What can hang from each mark
J123: J147 J339
J300: J764
J643: J379 J465
J339: J764
J465: J764
J379: J764
J147: J123
J764: J147 J300 J379 J465

Known rows, with every way that one mark hangs from another
J339{J764}: [ 1.36 -0.75 -1.48 -2.47  0.12 -0.09  0.18 -0.29  0.55 -0.06  0.06 -0.50
  0.65 -0.23 -1.35 -0.26  0.22  0.40 -0.09 -0.11 -0.25  0.01  0.06  0.49]
J379{J764{J147{J123} J300}}: [ 2.89  0.57 -0.90 -0.01 -0.15 -0.31 -1.14 -1.18  3.07 -1.56  0.08  0.16
  2.10 -0.65 -0.52  0.33  0.60 -0.51  0.00 -0.36  4.19  2.90 -0.15 -0.39]
J123{J147 J339{J764{J379}}}: [ 2.28 -2.09 -1.46 -2.35  2.04 -0.54  0.12 -0.74  0.87 -2.46  1.12 -0.20
 -0.75 -0.84 -1.37 -0.72 -1.35 -1.09  0.38  0.20  0.50 -0.69  1.33  3.15]
J147{J123{J339{J764{J379 J465}}}}: [ 2.02 -2.74 -2.15 -1.92  0.27 -0.26 -0.98 -0.74  0.79  1.01  0.26 -0.14
  2.14 -1.16 -1.64 -0.40 -0.53 -2.53  0.16 -0.06  4.15  0.91  0.54  3.27]
J643{J379{J764{J147}} J465}: [ 2.30  1.63  1.06 -0.08  0.71 -4.48  1.06 -1.12  2.65 -2.14 -0.27 -2.39
 -1.31 -0.60 -0.46  0.21  0.82 -0.45  0.13  0.78  1.46  3.00  0.25  0.48]
J764{J147 J300 J379 J465}: [ 0.47 -2.78  1.09 -0.14  0.56  0.17 -0.24 -1.70  0.12 -1.62  1.01 -0.20
  3.23 -1.41 -0.58 -0.02  0.14 -0.51  0.31  0.63  0.24  2.52  0.14  2.88]
J123{J147 J339{J764}}: [ 2.65 -1.17 -1.64 -2.51  1.92 -0.46  0.07 -0.13  1.13 -2.44  0.76 -0.33
  0.48 -0.42 -1.55 -0.60 -1.05 -0.98  0.20 -0.23  0.28 -0.42  1.37  0.37]
J643{J379 J465}: [-0.16  0.55  1.36  0.38  0.80 -4.55  1.09 -0.23  0.32  0.34 -0.92 -1.92
 -0.49 -0.37  0.03 -0.06  0.29 -0.09 -0.47  0.66  0.59  0.18  0.12  0.60]
J300{J764{J465}}: [ 0.09  1.67 -0.78 -0.45 -1.59  0.42  0.15 -1.18 -0.13 -0.23  0.23  0.18
  3.17  0.12 -0.51 -0.01  0.38  0.20  0.25  0.10  0.54  1.01  0.45  0.74]
J465{J764}: [-2.77  0.53  0.25 -0.88 -0.07  0.35 -0.07  0.74  0.41 -0.10  0.12  0.20
  0.26 -0.60 -0.20  0.01 -0.73 -0.14  0.06  0.02 -0.04 -0.06 -0.12  0.53]
J300{J764}: [-0.17  2.54 -1.07 -0.81 -1.72 -0.06  0.07 -1.14 -0.34 -0.59  0.11  0.32
  0.70  0.18 -0.23  0.05 -0.03  0.18  0.11  0.05  0.34  0.42  0.26  0.43]
J379{J764{J147 J465}}: [ 2.76  0.15 -0.13 -0.20 -0.02  0.46  0.15 -0.95  2.77 -2.23  0.65 -0.56
  1.69 -0.26 -0.80  0.17  0.96 -0.61  0.66  0.10  0.86  3.32  0.19  0.12]
J147{J123}: [ 0.26  0.20 -0.81  0.29 -0.01 -0.16 -0.94  0.06  0.09  0.41 -0.76  0.33
  0.20 -0.23 -0.09  0.04  0.10  0.19  0.00 -0.52  3.65  0.07  0.04 -0.14]
J339{J764{J465}}: [ 1.58 -1.70 -1.10 -2.26  0.32  0.35  0.29 -0.42  0.70  0.37  0.19 -0.52
  3.08 -0.27 -1.62 -0.29  0.68  0.13  0.07  0.13 -0.01  0.58  0.22  0.72]
J643{J465{J764}}: [-2.74  0.88  0.67 -0.58  0.10 -2.26  0.46  0.62  0.94  0.28 -0.31 -0.78
 -0.70 -0.30 -0.35  0.06 -2.04 -0.51 -0.12  0.03  0.29  0.04 -0.08  0.59]
J643{J379 J465{J764{J300}}}: [-3.05  0.44  1.89 -0.16  0.86 -4.34  0.63  0.13  0.87  0.94 -0.52 -1.66
  2.54 -1.27 -0.14 -0.03 -0.43 -0.37 -0.72  0.67  0.45  0.43 -0.10  1.03]
J300{J764{J147{J123} J379 J465}}: [ 0.75  0.40 -0.95 -0.95 -1.29  0.14 -0.76 -2.24 -0.32 -2.23  0.27  0.48
  1.25 -1.13 -0.88  0.16  0.06  0.05  0.69  0.28  4.44  2.80  0.42  3.14]
J147{J123{J339{J764}}}: [ 2.19 -1.15 -2.63 -2.35  0.20 -0.86 -1.05 -0.06  0.89  0.48 -0.16  0.01
  0.84 -0.64 -1.31 -0.33 -0.53 -2.42 -0.34 -0.62  3.99  0.42  0.48  0.05]
J147{J123{J339{J764{J300 J465}}}}: [ 2.32 -2.44 -2.02 -1.74  0.39 -0.51 -1.25 -0.66  1.58  1.39  0.04  0.05
  6.04 -1.14 -1.81 -0.43 -0.13 -2.66 -0.58 -0.64  4.28  1.26  0.52  0.37]
J379{J764}: [ 1.96  1.86 -0.75  0.34 -0.63  0.03  0.15 -0.37  2.64 -0.16  0.22 -0.24
  0.02  0.27 -0.08  0.09  0.64 -0.36  0.09  0.00  0.58  0.79 -0.03 -0.02]
J379{J764{J147{J123}}}: [ 2.84  1.24 -1.24 -0.29 -0.28 -0.15 -0.91 -0.79  2.79 -2.12 -0.08  0.04
 -0.76 -0.40 -0.39  0.31  0.54 -0.35  0.44 -0.43  4.52  2.66  0.05 -0.38]
J379{J764{J147 J300}}: [ 2.50  0.58 -0.01 -0.35 -0.14 -0.23 -0.17 -1.36  3.06 -1.96  0.75 -0.25
  1.97 -0.45 -0.40  0.06  0.56 -0.58  0.04 -0.07  0.67  2.88 -0.02 -0.25]
J764{J147{J123{J339}} J300 J465}: [ 1.53 -2.36 -0.18  0.07  0.78 -0.55 -1.43 -0.86  0.86 -0.91  0.38  0.41
  4.63 -1.35 -0.74 -0.11 -0.31 -3.04 -0.10 -0.33  4.53  3.09  0.69 -0.31]

Rows
[ 2.19 -2.64 -1.03 -2.11  1.78 -0.69 -0.30 -1.18  1.35 -1.93  1.37 -0.22
  2.04 -1.27 -1.54 -0.78 -1.27 -1.35 -0.09  0.24  0.28 -0.32  1.27  3.13]
J123{J147 J339{J764{J300 J379}}}
[-2.19 -1.40  0.35 -1.01  0.29 -0.14 -1.26 -0.63  0.51 -1.31  0.20  0.57
  1.09 -1.98 -0.48  0.16 -1.02 -0.41  0.18  0.11  3.67  1.80 -0.20  2.86]
J465{J764{J147{J123} J300 J379}}
[-2.43 -0.88  0.88 -1.62  0.38  0.33 -0.19 -0.30 -0.07 -2.47  0.68  0.05
 -1.86 -1.45 -0.36  0.17 -1.03 -0.28  0.61  0.53  0.33  1.57 -0.11  3.11]
J465{J764{J147 J379}}
[ 0.35  0.44 -0.09 -1.20 -1.12  0.29  0.17 -2.34 -0.47 -2.67  0.91  0.11
  1.12 -0.82 -0.80  0.06  0.02 -0.03  0.69  0.77  0.75  2.78  0.54  3.28]
J300{J764{J147 J379 J465}}
[-0.17 -2.28  1.01  0.66  0.12  0.17 -0.30 -1.12  0.09  1.02  0.63 -0.02
  4.14 -0.86 -0.20 -0.31  0.08 -0.42 -0.08  0.61  0.07  0.71  0.13  3.09]
J764{J300 J379 J465}
[ 0.87 -2.09  1.13 -0.21  0.58  0.26 -0.25 -1.03  0.33 -1.47  0.68 -0.14
  4.37 -0.99 -0.59  0.00  0.38 -0.36  0.04  0.04  0.26  2.75  0.17  0.12]
J764{J147 J300 J465}
[ 0.81 -2.26  0.17 -0.25  0.55  0.23 -0.81 -1.21 -0.18 -1.50  0.08  0.10
  0.53 -1.30 -0.67  0.08  0.11 -0.17  0.63  0.26  4.02  2.41  0.12  2.63]
J764{J147{J123} J379 J465}
[-1.80 -0.60  0.02 -1.18  0.41 -0.08 -1.27 -0.10  0.78 -1.58 -0.06  0.61
  2.47 -1.65 -0.56  0.17 -0.66 -0.36 -0.05 -0.37  3.45  2.16 -0.24  0.10]
J465{J764{J147{J123} J300}}
[ 2.63 -0.28  0.20  0.03 -0.02  0.31 -0.06 -1.41  3.04 -1.81  0.92 -0.35
  4.42 -0.61 -0.80  0.14  1.05 -0.78  0.12  0.09  0.88  3.46  0.10  0.13]
J379{J764{J147 J300 J465}}
[ 1.53 -2.35 -0.82 -2.07  0.29  0.23 -0.07 -0.91  0.98  0.73  0.43 -0.49
  5.91 -0.76 -1.75 -0.38  0.66  0.01 -0.38  0.02 -0.21  0.86  0.05  0.66]
J339{J764{J300 J465}}
[-2.53 -1.39  1.70 -1.03  0.54 -2.49  0.06 -0.86  0.82 -1.71  0.57 -0.82
  0.06 -1.44 -0.55  0.08 -2.33 -0.85 -0.03  0.75  0.27  1.95 -0.07  3.17]
J643{J465{J764{J147 J300 J379}}}
[ 1.28 -2.48 -0.16 -0.22  0.67 -0.52 -1.07 -1.02  0.28 -1.29  0.50  0.35
  0.62 -1.46 -0.61 -0.03 -0.71 -2.92  0.59  0.14  4.72  2.75  0.82  2.61]
J764{J147{J123{J339}} J379 J465}
[ 0.78 -2.86  0.29  0.10  0.65  0.05 -1.21 -1.61  0.18 -1.08  0.35  0.29
  3.37 -1.62 -0.66  0.01  0.08 -0.34  0.24  0.25  3.89  2.60  0.06  2.58]
J764{J147{J123} J300 J379 J465}
[ 3.01 -0.20 -0.56  0.21  0.00  0.11 -1.04 -1.29  3.10 -1.22  0.20 -0.04
  4.52 -0.86 -0.91  0.21  0.91 -0.62  0.12 -0.32  4.50  3.63  0.04 -0.19]
J379{J764{J147{J123} J300 J465}}
[ 0.29 -2.07  0.84 -0.44  0.49 -0.16 -0.36 -1.66  0.01 -1.98  0.90  0.01
  0.70 -1.33 -0.20 -0.07 -0.36 -0.40  0.06  0.60  0.07  1.90  0.09  2.58]
J764{J147 J300 J379}
[ 1.60 -2.82 -0.59 -2.97  0.52 -0.22 -0.14 -1.90  0.57 -1.93  0.99 -0.53
  1.42 -1.59 -1.59 -0.27 -0.16 -0.06  0.00  0.54 -0.21  1.94  0.03  3.07]
J339{J764{J147 J300 J379}}
[ 2.50 -1.14 -1.91 -3.11  0.42 -0.23 -0.78 -0.83  0.52 -2.06 -0.09 -0.25
 -0.15 -1.09 -1.66 -0.04  0.20  0.38  0.14 -0.49  3.59  1.93  0.11  0.15]
J339{J764{J147{J123}}}
[ 3.39  0.86 -1.45 -0.38 -0.05 -0.85 -1.08 -0.65  3.19 -1.88  0.25  0.13
 -0.69 -0.51 -0.42  0.22 -0.27 -3.10  0.27 -0.46  5.01  3.09  0.55 -0.53]
J379{J764{J147{J123{J339}}}}
[ 0.46  1.10 -1.31 -1.25 -1.41 -0.26 -0.89 -2.19 -0.50 -2.41  0.12  0.54
 -1.19 -0.92 -0.52  0.11 -0.35  0.32  0.65  0.09  4.19  2.22  0.33  2.83]
J300{J764{J147{J123} J379}}
[ 1.59  2.21  0.54  0.63  0.23 -4.55  1.04 -0.61  2.79  0.46 -0.69 -2.28
 -0.49 -0.06 -0.15  0.04  0.86 -0.37 -0.29  0.58  1.26  1.07  0.22  0.59]
J643{J379{J764} J465}
[ 3.15  0.29 -0.94 -0.03 -0.09  0.19 -0.72 -0.94  2.79 -1.62 -0.03 -0.11
  1.74 -0.50 -0.88  0.22  0.94 -0.39  0.58 -0.44  4.52  3.37  0.05 -0.04]
J379{J764{J147{J123} J465}}
[ 1.96 -2.68 -1.52 -2.80  0.36 -0.42 -1.12 -1.92  0.65 -1.45  0.32 -0.20
  1.50 -1.79 -1.57 -0.17 -0.16  0.08 -0.06  0.10  3.60  1.82  0.07  2.81]
J339{J764{J147{J123} J300 J379}}
[ 1.26 -3.06 -0.64 -1.86  0.22  0.24 -0.11 -1.45  0.71  0.77  0.78 -0.48
  4.73 -1.10 -1.67 -0.51  0.26  0.10 -0.21  0.34 -0.20  0.76  0.03  3.36]
J339{J764{J300 J379 J465}}
[ 2.39 -3.27 -0.87 -2.94  0.84 -0.31  0.01 -1.45  0.62 -1.78  1.23 -0.61
  1.13 -1.39 -1.87 -0.40 -0.53 -2.81  0.62  0.56  0.62  2.64  0.88  3.27]
J123{J339{J764{J147 J379 J465}}}
[ 2.16 -1.51 -2.26 -2.18  0.23 -0.89 -1.32 -0.52  1.31  1.16  0.03  0.07
  3.68 -0.92 -1.44 -0.30 -0.61 -2.55 -0.68 -0.69  3.87  0.52  0.43  0.13]
J147{J123{J339{J764{J300}}}}
[ 2.89 -2.12 -1.42 -2.05  2.15 -0.13  0.10 -0.30  1.45 -2.02  0.93 -0.24
  2.89 -0.57 -1.81 -0.71 -0.74 -1.18  0.35 -0.18  0.40  0.29  1.50  0.76]
J123{J147 J339{J764{J465}}}
[ 2.76 -2.83 -0.95 -1.89  2.17 -0.15 -0.19 -0.67  1.62 -1.58  1.14 -0.27
  5.84 -0.96 -1.81 -0.76 -0.70 -1.41 -0.04 -0.19  0.36  0.30  1.41  0.68]
J123{J147 J339{J764{J300 J465}}}
[-0.24  0.91 -0.65 -0.30 -1.62  0.42  0.16 -1.82 -0.52  0.00  0.69  0.21
  1.98 -0.33 -0.58 -0.09  0.09  0.12  0.46  0.58  0.62  0.87  0.45  3.54]
J300{J764{J379 J465}}
[ 1.82 -1.74 -2.32 -2.38  0.22 -0.88 -1.02 -0.79  0.67  0.65  0.14  0.01
 -0.27 -1.01 -1.22 -0.31 -0.91 -2.38 -0.07 -0.10  4.03  0.27  0.51  2.85]
J147{J123{J339{J764{J379}}}}
[ 0.24  1.01 -0.46 -1.45 -1.31 -0.01  0.06 -2.29 -0.62 -2.95  0.86  0.07
 -1.39 -0.70 -0.42  0.05 -0.39  0.09  0.63  0.58  0.59  2.13  0.45  3.16]
J300{J764{J147 J379}}
[ 2.41 -1.85 -2.28 -2.00  0.36 -0.30 -0.92 -0.15  1.03  0.94 -0.01 -0.10
  3.22 -0.73 -1.71 -0.47 -0.17 -2.39 -0.11 -0.65  4.22  1.11  0.64  0.43]
J147{J123{J339{J764{J465}}}}
[ 2.35 -0.21  1.14  0.25  0.72 -1.66  0.38 -1.55  2.70 -1.46  0.40 -1.40
  4.91 -1.18 -0.72  0.07  2.53 -0.60 -0.05  0.76  1.13  3.72  0.14  0.60]
J643{J379{J764{J147 J300 J465}}}
[ 1.00  1.28 -1.24 -1.05 -1.27  0.28 -0.75 -1.60 -0.11 -2.13  0.00  0.43
  2.52 -0.83 -0.89  0.28  0.35  0.26  0.50 -0.37  4.24  3.02  0.39  0.41]
J300{J764{J147{J123} J465}}
[ 1.95 -2.63 -1.11 -1.82  0.44 -0.42 -0.37 -0.70  1.48  0.99  0.86 -0.32
  5.97 -0.83 -1.65 -0.47 -0.11 -2.74 -0.41 -0.14  0.42  1.18  0.65  0.41]
J123{J339{J764{J300 J465}}}
[ 2.13  0.19  0.02  0.85 -0.29  0.29 -0.18 -0.81  3.19  0.74  0.54 -0.18
  5.22  0.04 -0.47 -0.02  0.98 -0.50 -0.20  0.04  0.76  1.64  0.12  0.21]
J379{J764{J300 J465}}
[-2.24 -0.82  1.02 -1.48  0.40  0.06 -0.31 -0.24  0.64 -2.03  0.58  0.24
  2.22 -1.37 -0.45  0.04 -0.66 -0.50  0.06 -0.12 -0.10  2.02 -0.19  0.15]
J465{J764{J147 J300}}
[ 1.90 -3.58 -0.44 -2.78  0.58  0.08 -0.08 -1.92  0.51 -1.68  1.14 -0.65
  3.86 -1.63 -1.91 -0.26  0.27 -0.19  0.08  0.57  0.04  2.59  0.22  3.27]
J339{J764{J147 J300 J379 J465}}
[ 2.56 -2.83 -1.13 -2.00  1.96 -0.23  0.13 -0.92  1.16 -2.06  1.24 -0.41
  1.80 -0.96 -1.77 -0.77 -0.93 -1.24  0.55  0.39  0.54  0.10  1.49  3.52]
J123{J147 J339{J764{J379 J465}}}
